Known rows, with every step that occurs:
nuka > sasu: [-1.062  2.990 -0.740  1.091  1.811 -0.819  0.283 -2.319 -0.814 -1.310
  0.760  1.602  1.070 -1.967 -1.804  1.427 -1.061  0.970 -1.434  1.178
 -0.613 -2.321 -0.866 -0.525 -0.078 -1.509  0.064]
nuka > sasu > vegap: [-1.049  4.093 -0.091 -0.543 -0.056 -0.466 -0.167 -1.622 -0.423 -1.981
  1.768  1.686 -0.944 -2.312 -2.542  2.573  1.111 -0.099  0.526  0.359
 -0.783  0.341  1.359 -0.665 -0.047  0.484  0.462]
vegap > vipop > zapo: [ 3.598  0.887 -1.679 -0.352 -0.753  1.984  2.347 -3.485 -3.180  1.093
 -0.177  0.271  1.456 -2.328 -0.939 -0.026 -1.807  1.080  2.267 -1.844
  5.388  1.778 -2.115 -2.043 -1.662  2.491 -1.064]
pibi > dulama > lusib > nuka > sasu > vegap > ribemub > zapo: [ 0.195 -3.008 -1.574 -0.463 -3.149 -2.284 -1.167  0.886  1.404 -0.782
  0.564  0.221  0.080  5.465  2.188 -0.662 -0.010 -0.562 -2.366 -1.634
 -3.435 -0.104 -1.481  3.485  0.120 -3.294 -0.450]
zapo > ribemub: [-1.861  1.767  0.705 -1.269  2.055 -0.074  1.727  3.653 -1.071 -1.459
  1.915  0.256  1.636 -3.362 -0.017 -0.724  0.857  0.321 -2.025  2.791
  2.455  0.366 -1.349 -3.405 -1.477 -0.279  0.114]
pibi > dulama > lusib > nuka > sasu > vegap: [-1.271 -1.215  1.217 -1.705 -0.080 -1.477 -3.982  0.714  1.507 -1.467
 -1.298 -1.141 -3.014  2.796 -0.240  1.917 -0.737 -1.312 -0.159 -0.645
 -3.997 -0.140  0.975  3.234 -0.317 -0.865  0.518]
zoki > dulama > lusib > nuka > sasu > vegap > vipop: [ 0.099 -0.476 -1.639  1.985 -1.766 -0.354 -0.494 -2.920  5.605 -0.336
 -3.129 -0.509 -0.977  4.097 -1.497 -2.028 -1.122  0.603  0.656 -2.087
 -2.186 -0.103 -0.851  1.943  2.019 -0.855  1.288]
pibi > dulama > lusib > nuka > sasu > vegap > vipop > zapo > ribemub: [-0.423 -1.912  1.136 -1.483  0.177  1.090 -3.109  1.928  0.533 -0.227
  2.465 -0.006 -0.934  3.671  2.040 -0.851 -2.254 -0.226 -0.359 -1.700
  2.402  1.442 -2.659  1.975  0.197  0.899  1.099]
zoki > dulama > lusib > nuka > sasu > vegap > vipop > zapo > ribemub: [-0.227 -0.528  0.297  1.079 -1.323  0.724 -0.771  1.101  4.666  1.257
  1.002  1.104  1.167  5.946  2.338 -3.655 -0.986  1.140 -0.599 -1.606
  2.215  0.495 -3.459  0.512  0.796  0.083  2.127]
nuka > sasu > vegap > vipop > zapo: [ 1.227  3.586 -1.182  0.058 -1.050  1.581  0.653 -3.782 -1.585 -0.349
  2.975  2.134  0.148 -1.558 -1.793  1.385 -0.639  0.566  1.973 -2.032
  3.675  1.682 -0.557 -0.611  0.058  2.773  0.245]
vegap > sasu > nuka > lusib: [ 0.559 -3.966  1.333  1.430 -2.037  1.292 -0.344 -2.395 -1.321 -1.828
 -0.288  1.714  1.207 -2.594 -2.501  0.092 -0.057  1.755  0.201  1.716
  0.186  0.435  3.805  1.994  1.091  2.526 -1.619]
lusib > nuka > sasu > vegap: [-1.404  2.878  1.859 -2.404  1.709 -0.484 -0.080  0.674  1.475  0.742
 -0.385  1.835 -2.458 -0.894  0.021  2.604  3.305 -0.283  0.800  0.313
 -1.943  1.142  0.913  1.128 -0.199  1.438 -0.202]
nuka > lusib > dulama: [-0.993 -0.161  2.114  1.167  0.175  1.312  0.254 -2.989 -1.818  0.212
 -2.997  0.310  0.852 -1.567  0.390  1.511 -0.147 -1.258 -2.039  1.636
 -1.148 -3.434  2.967  2.129  0.468 -0.737 -0.739]
dulama > pibi: [-0.001  2.695 -1.574  0.619  0.077 -1.358  1.722 -1.879 -0.589 -0.327
 -0.975 -2.393 -1.471 -2.271 -3.049 -0.140 -0.701  0.906  1.668  1.182
  0.877 -0.230  0.779 -4.619 -0.844 -2.162  0.618]
pibi > dulama > zoki: [-0.639 -1.451 -1.133 -2.430  2.244 -1.660 -1.140  0.417 -1.799 -0.086
 -1.480 -3.122 -0.113 -0.061 -2.282  1.704 -4.161 -0.508 -0.379 -0.071
 -2.733 -2.312  0.676 -0.866 -1.020 -1.190  2.626]
nuka > sasu > vegap > vipop > zapo > ribemub: [-0.317  3.548 -0.580 -0.277  0.060  2.130  0.730 -0.610 -1.248 -0.710
  5.079  2.901  1.206 -1.589 -0.577 -0.593 -0.541  0.346  0.140 -0.831
  6.044  1.913 -1.828 -1.842  0.237  2.619  0.984]
pibi > dulama: [ 0.028 -0.777  1.103 -3.174  1.136 -0.987 -1.484 -0.020 -3.367 -1.409
 -1.124 -1.331  0.245 -1.118 -1.336  3.016 -1.156 -0.208 -2.112 -0.707
 -1.576 -0.589 -0.889  1.246 -2.764  0.207  0.541]
sasu > vegap > ribemub > zapo: [ 1.483  0.633 -2.738 -1.401 -5.011 -1.777  4.235 -0.112 -1.196 -0.730
  1.524  1.627  1.367 -1.067  0.313 -0.047  4.113 -0.292 -0.474 -0.993
  0.314  2.656  0.125 -1.340 -2.094  0.410 -1.585]
lusib > nuka > sasu > vegap > ribemub: [-1.660  0.848  0.180 -3.346 -0.447 -1.602  1.080 -0.721  2.477  0.871
 -0.499  4.027 -1.448  0.978  0.540  1.824  4.370 -0.408 -0.763 -0.268
 -1.611  1.486 -0.807  1.193 -0.074  2.018 -0.861]
sasu > nuka > lusib > dulama: [ 0.460 -2.800  4.075 -1.432  0.519  0.683 -2.100  1.138 -0.764  0.143
 -1.392 -2.148  0.606 -1.585  0.447  1.034  1.470 -0.902 -2.128  0.513
 -0.123 -1.853  3.949  2.420  1.215  1.720  1.246]
pibi > dulama > lusib > nuka: [ 0.153 -3.080  1.312 -1.950  0.255 -1.722 -2.599  1.171  0.524 -0.613
 -3.353 -3.065 -1.908  2.303  0.309  1.252 -1.425 -0.930 -0.615  0.053
 -3.433 -0.535  0.133  2.310 -1.482 -1.578 -0.419]
lusib > nuka > sasu > vegap > ribemub > zapo: [-0.306  0.782 -0.768 -1.229 -1.585 -1.468  2.462  0.884  1.109  1.229
  1.465  3.425  0.659  1.609  2.650 -0.130  4.171  0.536 -1.491 -0.762
 -1.423  0.888 -1.564  1.189 -0.128 -0.289 -1.238]
nuka > lusib: [-0.066  0.631  0.200  2.925 -2.596  0.254  0.874 -2.213 -1.002 -2.517
 -2.740  0.196 -0.562 -2.399 -0.710  0.260 -1.658 -0.047  0.370  3.254
 -0.430 -2.062  1.956 -0.372 -0.659 -0.649 -0.556]
vegap > ribemub > zapo > vipop: [ 1.561 -1.164 -6.154  0.785 -0.151 -2.500  4.726  1.399 -3.223 -0.804
  2.197  0.507  4.445 -0.744  1.544 -2.572  0.294  1.485 -0.139  0.708
  2.665  0.146 -3.087 -2.682 -2.490 -3.207 -3.374]
notek > dulama > lusib > nuka > sasu > vegap > vipop > zapo: [ 1.119  0.223 -0.359  2.586 -1.617  2.889 -1.584 -0.013  0.957  1.708
  0.470  0.842 -2.233  2.149  1.906 -0.365  0.135 -0.864  2.697 -2.172
 -0.346  2.108 -1.435  1.751  3.055  2.510  0.003]
vegap > sasu > nuka > lusib > dulama > notek: [-0.104 -4.515  3.638  2.893  0.548  1.657 -1.211 -2.849 -0.306 -0.071
  1.085  2.407  0.990 -1.581 -1.677 -0.141  0.400  0.103 -1.347 -0.317
 -0.606 -0.638  4.869  3.209  1.446  1.160 -1.703]

Rows:
[-0.831  0.539 -2.473 -0.893  1.441 -1.518  1.992  2.986  0.025  0.907
  2.747  2.057  0.739  0.944  2.711 -0.827  2.830  0.863  0.638 -0.003
  0.606  1.162 -2.059  0.415 -0.877 -0.814 -2.614] : lusib > nuka > sasu > vegap > ribemub > zapo > vipop
[-1.149  1.438  0.178  0.664 -0.391 -0.955 -1.095  0.111  3.572 -1.039
 -1.287 -0.816 -3.322  1.184 -0.516  0.491  0.768 -1.208  2.461  1.529
 -3.031  0.422  2.053  0.420  0.543 -1.830 -0.777] : dulama > lusib > nuka > sasu > vegap
[-0.556  0.869  2.599  0.210  3.910 -0.254  0.737 -1.341 -0.692  1.250
  0.356  0.397  0.049 -1.990 -0.564  1.498  1.270 -1.713 -1.626 -1.614
 -1.081 -1.572  1.940 -0.074 -1.494 -1.810 -0.864] : lusib > dulama > notek
[-0.131 -1.065  0.532  1.672  0.192  0.589 -1.129  2.437  1.323  0.730
 -2.812 -1.708 -2.503  0.469  1.650 -0.271  1.362 -1.048  1.052  0.828
 -4.273  0.463 -0.327  0.637  1.576  0.181 -0.622] : notek > dulama > lusib > nuka
[-1.194 -2.335  0.799  0.043  1.378 -1.752 -3.743  0.098  0.897 -0.921
 -1.891 -1.473 -1.359  3.356  0.457  0.968 -2.777 -0.240 -1.565 -0.174
 -3.881 -2.253 -1.141  3.243  0.086 -2.898  0.540] : pibi > dulama > lusib > nuka > sasu
[ 0.580 -1.101 -1.225  2.240 -1.978 -2.163  0.042 -1.560  3.180 -1.619
 -3.610 -1.928  1.198  3.054 -1.256 -1.668 -1.845  0.731 -0.980  0.027
 -2.454 -2.356 -0.621 -0.497 -0.985 -3.319  1.015] : zoki > dulama > lusib
[-1.166  1.798  0.414 -1.606  3.135 -0.433  0.902 -2.701 -1.389  2.671
 -1.255 -2.437  0.438 -1.390 -1.689  1.150  1.411 -0.798 -1.006 -0.341
  0.042 -1.798  1.806 -1.339  0.230 -2.092  0.193] : lusib > dulama > pibi
[ 1.585  1.054 -0.730 -0.880  0.677  2.505  2.245  0.470 -2.941  0.513
  2.588  0.921  2.328 -2.377  0.532 -2.033 -1.606  1.029  0.390 -0.423
  7.638  2.326 -3.641 -3.234 -1.302  2.112 -0.376] : vegap > vipop > zapo > ribemub
[-0.813  0.500 -1.669  1.297  1.815  0.793  0.261  1.792 -1.116  1.438
 -0.747 -1.728 -0.117 -1.848 -1.050  0.086 -1.290 -0.596  0.905  0.828
 -3.464 -1.607  0.581 -2.601  2.035  0.802  2.036] : notek > dulama > zoki
[ 2.902  2.249 -0.573 -2.300 -2.259  2.073  1.681 -2.432 -2.581 -0.037
  0.855  0.194 -1.419 -3.098 -1.840  1.895  1.078 -0.232  3.895 -2.319
  4.400  4.571  0.718 -1.835 -1.828  4.609 -1.016] : sasu > vegap > vipop > zapo
[-0.361  1.989 -0.971  2.055  0.317  0.685  0.285 -0.146 -1.403  1.054
 -0.415 -1.519 -1.395 -1.495 -0.974 -0.096  0.354  0.247  0.735  0.165
 -1.321 -0.085 -0.916 -2.583  1.536 -0.224  1.682] : notek > dulama > pibi
[ 1.818  1.814 -3.627  1.658  2.831 -1.223  2.966  3.661 -4.469 -0.982
  2.969 -2.558  3.199 -2.975  1.058 -1.397 -1.711  1.831  2.273  1.520
  2.641 -0.466 -0.839 -2.904 -3.300 -3.835 -2.942] : ribemub > zapo > vipop
[-0.522 -4.762  0.979  0.500  1.290  1.798 -0.806 -2.264 -0.630  1.333
 -0.586  0.036  2.481 -1.299 -2.486 -0.084 -0.825  0.001 -0.495  1.492
 -1.067 -1.722  6.082  2.032  3.167  1.457 -0.122] : vegap > sasu > nuka > lusib > dulama > zoki
[-0.625  0.044  0.604  2.118 -0.249  3.543 -1.624  3.256  1.367  1.514
  2.768  1.214 -1.172  2.174  3.145 -2.225  0.345 -0.675  0.944 -1.023
  1.542  2.565 -2.663  0.394  3.384  2.488  0.935] : notek > dulama > lusib > nuka > sasu > vegap > vipop > zapo > ribemub
[ 1.288 -2.135  2.371 -0.295 -1.916 -0.218 -1.424  1.739 -0.245 -2.061
 -1.444 -1.971 -0.804 -2.373 -0.508  0.149 -0.337  0.490 -0.178  1.687
  0.294 -0.621  3.218  0.205  0.310  1.475  1.104] : sasu > nuka > lusib
[ 0.369  1.677  2.450 -2.298  1.029  0.225  1.182  3.957 -3.272  1.132
  3.875  1.518  2.825 -0.925  3.190 -0.603  0.514  0.710 -1.123  1.542
  5.716  0.995 -2.993 -3.283 -3.387  1.030 -0.053] : vipop > zapo > ribemub
[ 1.335  2.337 -0.046 -2.727 -1.508  2.494  1.914  0.811 -2.300  0.001
  3.196  1.093 -0.117 -3.000 -0.447 -0.040  1.185 -0.238  2.227 -1.029
  6.883  4.916 -0.716 -3.170 -1.691  4.751 -0.452] : sasu > vegap > vipop > zapo > ribemub
[ 0.269 -1.762  0.343  0.670 -0.854 -2.304 -0.258 -0.006  4.618  0.670
 -4.591 -1.835 -0.011  4.193  0.680 -1.536  0.120  0.169 -0.615  0.094
 -3.930 -1.661 -1.070  0.947 -0.837 -2.382  0.604] : zoki > dulama > lusib > nuka
[-0.925 -0.061  0.085  3.359  0.852  0.680 -2.221  1.639  1.853  0.615
 -1.334 -0.210 -1.254  1.507  1.550 -0.460  0.083 -0.685 -0.192  0.509
 -4.543 -1.322 -1.503  1.832  3.100 -1.278 -0.030] : notek > dulama > lusib > nuka > sasu
[-0.751 -1.013  0.120  2.394  0.029 -2.130 -1.209 -1.051  5.313  0.394
 -3.280 -0.235  0.716  5.357  0.712 -1.976 -1.338  0.862 -1.657 -0.061
 -3.936 -3.012 -2.005  1.822  0.827 -3.771  1.333] : zoki > dulama > lusib > nuka > sasu
[-0.158 -3.355  2.583 -1.343  1.485  0.299 -2.304  1.910  0.166  1.176
 -1.513 -3.543  0.248 -0.721 -0.292  0.148 -1.340 -1.223 -0.753  1.186
 -1.120 -3.295  5.465  0.540  2.565  0.324  2.640] : sasu > nuka > lusib > dulama > zoki
[-0.439  0.766 -0.066  0.686 -0.362  1.387 -0.718  1.468  2.473  0.401
  2.100  0.417 -0.985  1.892  1.665 -2.446 -0.723 -0.451  2.112  0.367
  3.400  2.317 -1.225 -1.017  1.080  0.149 -0.528] : dulama > lusib > nuka > sasu > vegap > vipop > zapo > ribemub
